What can hang from each mark:
Z_341: Z_226 Z_373
Z_587: Z_373 Z_378
Z_676: Z_373
Z_752: Z_13
Z_485: Z_378
Z_464: Z_13
Z_226: Z_676
Z_680: Z_373
Z_378: Z_485 Z_587
Z_13: Z_464 Z_752
Z_373: Z_464 Z_485 Z_587 Z_676 Z_680

Every row comes from one small tree of marks. The marks that hang from a mark follow it in brackets, in the order of their numbers. Every link used is in the known rows. Which tree was each row made from?
In the rows, zero is written as 128.
Known rows:
Z_13[Z_464 Z_752]: [168 119 151 106 111 123 150 140 139 140 121  96 117 119 124 124 133 125
 116 119 147 187 159 142 105 134 146 137 125 129]
Z_680[Z_373[Z_464 Z_587]]: [101 140 143 121  73 135 130 131 118 153  59  90 124 130  70 120 146 109
 141 137 149 132  91 118 100 120 134 116 129 134]
Z_587[Z_373[Z_464 Z_680] Z_378]: [148 129 119 121 112 126 144 150  95 118  78 140 140 113  79 149  78 120
  99 110 125 132 155 106  85 117 127 106 124 122]
Z_587[Z_373]: [135 123 122 117 102 156 130 124 129 113  95 135 129 125 157 127 122 147
  94 130 127 116 135 117 108 132 133 109 125 135]
Z_341[Z_373[Z_485 Z_676]]: [135 155 117 127 176 159 150 135 149 125 140 140 120 132 251 126 114 129
 103 126 125 138 156 159 148 151 122 140 129 161]
Z_676[Z_373[Z_587[Z_378]]]: [114  76 123 134 111 121 120  92 147 102 151 128 126 110 121 144 154 129
 141 125 117 137 142 105 132 119 120 124 127 118]
Z_341[Z_226[Z_676]]: [115 123 127 129 105 109 120 107 136 119 143 138 123 141 101 123 121 143
 134 138 137  72 170 143 143 136  95 123 128 128]
Z_378[Z_485]: [140 144 149 139  96 123 132 125 111 146 142 132 127 122 142 120 135 145
 124 126 171 121 117 119 117 139 148 131 136 111]
Z_676[Z_373[Z_464 Z_680]]: [153  71 144 130 157 115 131 142 108 155 150 107 117 130  51 121 140  90
 138 121 139 109 122 121 149 117 133 140 128 115]
Z_226[Z_676[Z_373[Z_485 Z_587[Z_378]]]]: [121  75  95 147 157  85 114  87 147 104 189 128 129 113 180 145 141 122
 177 123  82 113 164 130 143 141  94 126 140 123]
Z_752[Z_13[Z_464]]: [168 128 133 113  71 145 147 149 116 131 123 101 130 124 184 123 131 148
 117 130 149 190 155 129 136 136 124 161 114 119]
Z_676[Z_373[Z_485 Z_680]]: [164  74 137 137 193 111 121 121 128 180 199 111 123 134 145 116 139 116
 146 121 117 130 134 139 160 133 138 140 130 128]
Z_226[Z_676]: [140 119 120 134 119 131 115 114 139 128 140 135 122 126 153 124 133 138
 137 125 131  82 159 127 129 135  98 139 138 125]
Z_373[Z_485 Z_587[Z_378] Z_676 Z_680]: [171 139 122 137 121 123 133 109 154 141 173 125 143 115 139 142  95 120
 119 105 107 168 126 128 108 130 121 127 137 131]
Z_378[Z_485 Z_587[Z_373[Z_464[Z_13]]]]: [118 143 132 124 128 114 148 157 101  99  81 170 137 133 103 123 132 146
 117 149 156 103 132 101 110  90 169 123 112  79]
Z_676[Z_373[Z_587 Z_680]]: [162  67 144 135  91 122 103  94 147 156 172  99 122 128  60 116 159 104
 143 129 132 129  81 112 144 115 136 140 127 132]
Z_680[Z_373[Z_485 Z_676]]: [141 140 121 125 173 160 150 135 158 189 126 111 125 132 220 120 115 138
 104 129 152 136 151 154 122 150 127 117 131 133]
Z_485[Z_378[Z_587[Z_373]]]: [ 96 165 120 122 137 144  93 134 147  80  83 160 132 139 148 137 135 181
  99 149 125 112 151 124 137 136 130 126 124 119]
Z_676[Z_373[Z_485 Z_587 Z_680]]: [157  76 137 139 136 107 108  97 137 163 201  98 126 133 111 114 155 103
 159 126 102 149  86 134 152 128 139 137 130 139]
Z_373[Z_587]: [124 129 143 127  63 147 114  99 139 117 132 116 127 127 108 121 155 133
 133 130 127 142  97 117 119 122 131 128 133 139]
Z_587[Z_373[Z_464[Z_13]] Z_378[Z_485]]: [111 142 109 121 111 115 167 153  84 100  80 181 142 104 124 153  84 145
 111 120 145 123 143  95  78  89 148  95 115  92]
Z_485[Z_378[Z_587]]: [ 89 168 139 132 147 137  91 134 151  99 119 152 128 141 130 132 152 172
 127 147 135 116 150 127 156 131 127 151 132 112]
Z_680[Z_373]: [123 132 138 125 110 149 128 130 140 184  85 106 120 130 149 118 135 148
 118 138 170 120 139 129 113 130 130 122 124 132]
Z_485[Z_378[Z_587[Z_373[Z_676]]]]: [118 162 114 118 153 171 112 138 176  73  92 162 133 139 163 137 118 170
  67 143 137 107 151 132 134 139 121 123 126 112]
Z_680[Z_373[Z_485[Z_378]]]: [ 77 180 121 127 171 143 109 141 133 179 105 126 128 128 197 129 119 174
 137 134 136 140 124 154 130 145 125 117 129 144]
Z_587[Z_373[Z_485[Z_378] Z_676 Z_680]]: [153 164 105 120 159 158 118 141 148 139 139 149 139 125 175 139  75 156
  79 115 111 137 111 154 123 144 122 111 130 148]
Z_378[Z_485 Z_587[Z_373]]: [140 146 138 135 112 110 126 130 125 106  98 141 135 135 150 117 142 158
 101 146 161 108 143 109 120 141 162 129 130  95]
Z_752[Z_13]: [127 131 124 123  79 167 126 141 107 134 127 118 127 123 200 122 136 170
 122 133 153 162 144 118 127 141 114 133 117 127]
Z_680[Z_373[Z_587]]: [116 137 142 126  56 144 117 106 149 168  84  96 126 128 115 117 150 137
 131 143 152 139  99 120 102 125 133 118 125 140]
Z_464[Z_13]: [121 117 133 119 121 158 133 124 135 141 133 156 124 126 144 125 131 149
 127 133 138 123 136 115 126  78 135 130 116 118]

Write each row's tree:
[136 143 123 125 118 151 139 111 167 171 124  98 131 131 184 118 130 126
 118 132 139 154 104 148 111 145 129 115 132 143] | Z_680[Z_373[Z_485 Z_587 Z_676]]
[134 129 135 120  88 151 147 129 136  92 121 121 128 129  78 127 140  96
 112 119 129 128  98 122 112 126 122 125 136 124] | Z_373[Z_464 Z_587 Z_676]
[105 152 131 119  62 144 137 100 166  97 116 126 120 146 110 123 125 117
  97 146 147 127 120 149 147 129 117 124 118 165] | Z_341[Z_226 Z_373[Z_587 Z_676]]
[137  62 118 139 108 114 104  84 158 113 170 116 117 124 117 123 170 120
 157 135 115  88 117 120 147 131 100 138 136 125] | Z_226[Z_676[Z_373[Z_587]]]
[109 190 122 134 165 136 100 138 124 154 134 140 125 130 179 131 103 150
 136 126 115 151 114 159 156 139 127 147 129 177] | Z_341[Z_373[Z_485[Z_378] Z_680]]
[128 135 130 126 173 125 121 129 138 106 118 143 135 144 205 119 141 152
 117 146 103 128 168 130 138 144 144 123 128 116] | Z_378[Z_587[Z_373[Z_485]]]
[168 117 132 117 134 159 155 155 130 155 134 151 127 130  66 127  98 102
 103 115 143 122 122 120 116  75 131 134 118 107] | Z_373[Z_464[Z_13] Z_676 Z_680]
[134 153 127 137  61 126 115 104 139 124 102 125 131 114 111 142 111 129
 129 127 125 158 125 113 112 112 126 141 124 165] | Z_341[Z_373[Z_587[Z_378] Z_680]]
[126 159 137 132 110 112 127 134  99 135 120 107 128 135 102 117 127  90
 159 126 100 160  79 136 133 128 139 147 127 174] | Z_341[Z_373[Z_464 Z_485 Z_587 Z_680]]
[105 144 127 130  67 130 123 105 146 151  75 111 134 111 126 140 125 141
 129 134 146 145 134 110  90 119 126 108 125 130] | Z_680[Z_373[Z_587[Z_378]]]
[174 134 134 127 180 140 155 157 115 157 161 120 129 136 117 125 103  94
 116 106 125 137 124 144 127 134 130 138 138 125] | Z_373[Z_464 Z_485 Z_676 Z_680]
[109 154 139 138  67  94 145 127  89  92 113 131 136 107  72 144 126 126
 145 118 144 145 106 100  90 127 143 118 138 107] | Z_373[Z_464 Z_587[Z_378[Z_485]]]
[ 94 173 114 120 205 154 138 167 121 107 143 151 127 130 159 140 109 136
 120 117 113 132 126 157 142 147 112 124 139 126] | Z_373[Z_464 Z_485[Z_378] Z_676]
[164  62 124 138 162 104 118 135 118 147 159 113 119 130  58 124 133  86
 155 123 132  70 141 125 148 125 104 147 133 113] | Z_226[Z_676[Z_373[Z_464 Z_680]]]
[123 151 138 143  53 102 128  99 121 114 131 135 137 107 119 142 129 152
 136 121 147 149 110 100  95 132 142 121 136 114] | Z_373[Z_587[Z_378[Z_485]]]
[172 125 140 128 114 124 110 128 144 134 103 133 136 144 106 117 130 139
  94 141 136 114 149 111 124 123 146 134 125 116] | Z_378[Z_587[Z_373[Z_680]]]
[137  67 108 141 208 108 120 110 139 138 197 124 118 130 202 122 148 126
 162 130 103  85 163 145 167 148 101 137 138 120] | Z_226[Z_676[Z_373[Z_485]]]
[111  72 134 125 115 120 129 118 118 102 139 105 119 128  64 121 173  91
 153 132 118 122  94 114 142 121 132 128 128 121] | Z_676[Z_373[Z_464 Z_587]]
[149 138 138 127 175 104 129 160 106 126 109 132 138 146 112 119 122 117
 126 133 105 127 144 128 128 131 148 132 126 115] | Z_378[Z_587[Z_373[Z_464 Z_485 Z_680]]]
[148 131 150 128  64 125 120 126 108 137 123 108 130 131  16 121 138  96
 144 120 124 139  75 112 109 115 136 136 132 134] | Z_373[Z_464 Z_587 Z_680]
[119 135 105 123 157 126 144 129 121 108 116 156 141 113 223 148  92 160
 109 116  96 146 178 125 106 141 126  97 128 132] | Z_587[Z_373[Z_485] Z_378]
[ 78 158 117 128 173  84 143 141 101 105 118 137 117 149 141 125 109 115
 158 138 110  83 168 168 163 149  95 126 123 156] | Z_341[Z_226[Z_676] Z_373[Z_464 Z_485]]
[118 152 121 119  87 156 149 134 138  81  88 122 120 131 119 127 134  98
 110 130 131 134  99 130 124 129 120 135 126 157] | Z_341[Z_373[Z_464 Z_587 Z_676]]
[140 146 109 123 127 130 176 155 105  82  90 156 140 107 141 153  77 131
  73 107 158 118 155 110  78 142 133  97 131  97] | Z_587[Z_373[Z_464 Z_676] Z_378[Z_485]]
[133 161 120 140 107 106 119 108 128 135 132 125 136 119 161 141 107 125
 147 122  98 178 127 131 123 128 131 137 127 169] | Z_341[Z_373[Z_485 Z_587[Z_378] Z_680]]
[145  76 135 134 200 107 135 148  98 164 182 106 121 135 101 117 138  91
 156 116 115 127 125 136 156 129 137 139 131 122] | Z_676[Z_373[Z_464 Z_485 Z_680]]
[ 71 121 126 133 252 105 111 159 118  97 154 142 122 145 136 132 166 137
 165 140 107 114 153 143 190 142 130 143 131 100] | Z_676[Z_373[Z_464 Z_485[Z_378[Z_587]]]]
[105 139 142 125 120 122 134 127  99 111 142 113 130 132 113 121 150 103
 163 124  94 151  89 131 123 134 134 124 137 135] | Z_373[Z_464 Z_485 Z_587]
[ 80 116 116 132 159 127  96 104 141 110 181 125 124 127 151 131 160 141
 164 131  91 146  86 142 167 140 122 125 134 144] | Z_676[Z_373[Z_485[Z_378] Z_587]]
[ 73 183 120 129 109 136  97 117 143 161 105 116 130 126 160 128 135 164
 151 140 121 156  79 147 122 141 128 110 131 155] | Z_680[Z_373[Z_485[Z_378] Z_587]]
[ 92  71 129 128  99  85 121 103 126  87 150 110 120 144  15 124 154  92
 165 142 122  70 121 136 161 126  96 120 126 119] | Z_341[Z_226[Z_676[Z_373[Z_464 Z_587]]]]
[129 143 135 120 130 139 141 155 103 154  90 144 121 131  94 124 108 102
 132 131 138 125 118 123 130  71 140 144 106 146] | Z_341[Z_373[Z_464[Z_13] Z_680]]
[143  82 140 135 150 101 124 122 109 151 180  98 126 134  65 116 154  78
 171 122  99 142  82 130 147 124 138 137 131 132] | Z_676[Z_373[Z_464 Z_485 Z_587 Z_680]]
[196 140 112 134  98 125 150 132 134 138 120 143 143 103 141 148  64 145
  62 104 169 128 142 111  78 134 140 108 130 108] | Z_587[Z_373[Z_676 Z_680] Z_378[Z_485]]
[178 120 122 113 121 158 155 156 124 130  97 132 132 130  81 130  87 104
  71 113 140 112 122 125 100 126 129 114 127 127] | Z_587[Z_373[Z_464 Z_676 Z_680]]
[125  63 115 134 176 114 129 134 114 111 144 120 112 127 104 127 149  96
 155 127 126  61 160 127 153 132  97 140 135 106] | Z_226[Z_676[Z_373[Z_464]]]
[ 58 173 130 123 217 123 118 166 118 105 128 180 133 143 135 133 141 155
 162 146  99 127 147 135 160  95 137 140 120 101] | Z_373[Z_464[Z_13] Z_485[Z_378[Z_587]]]
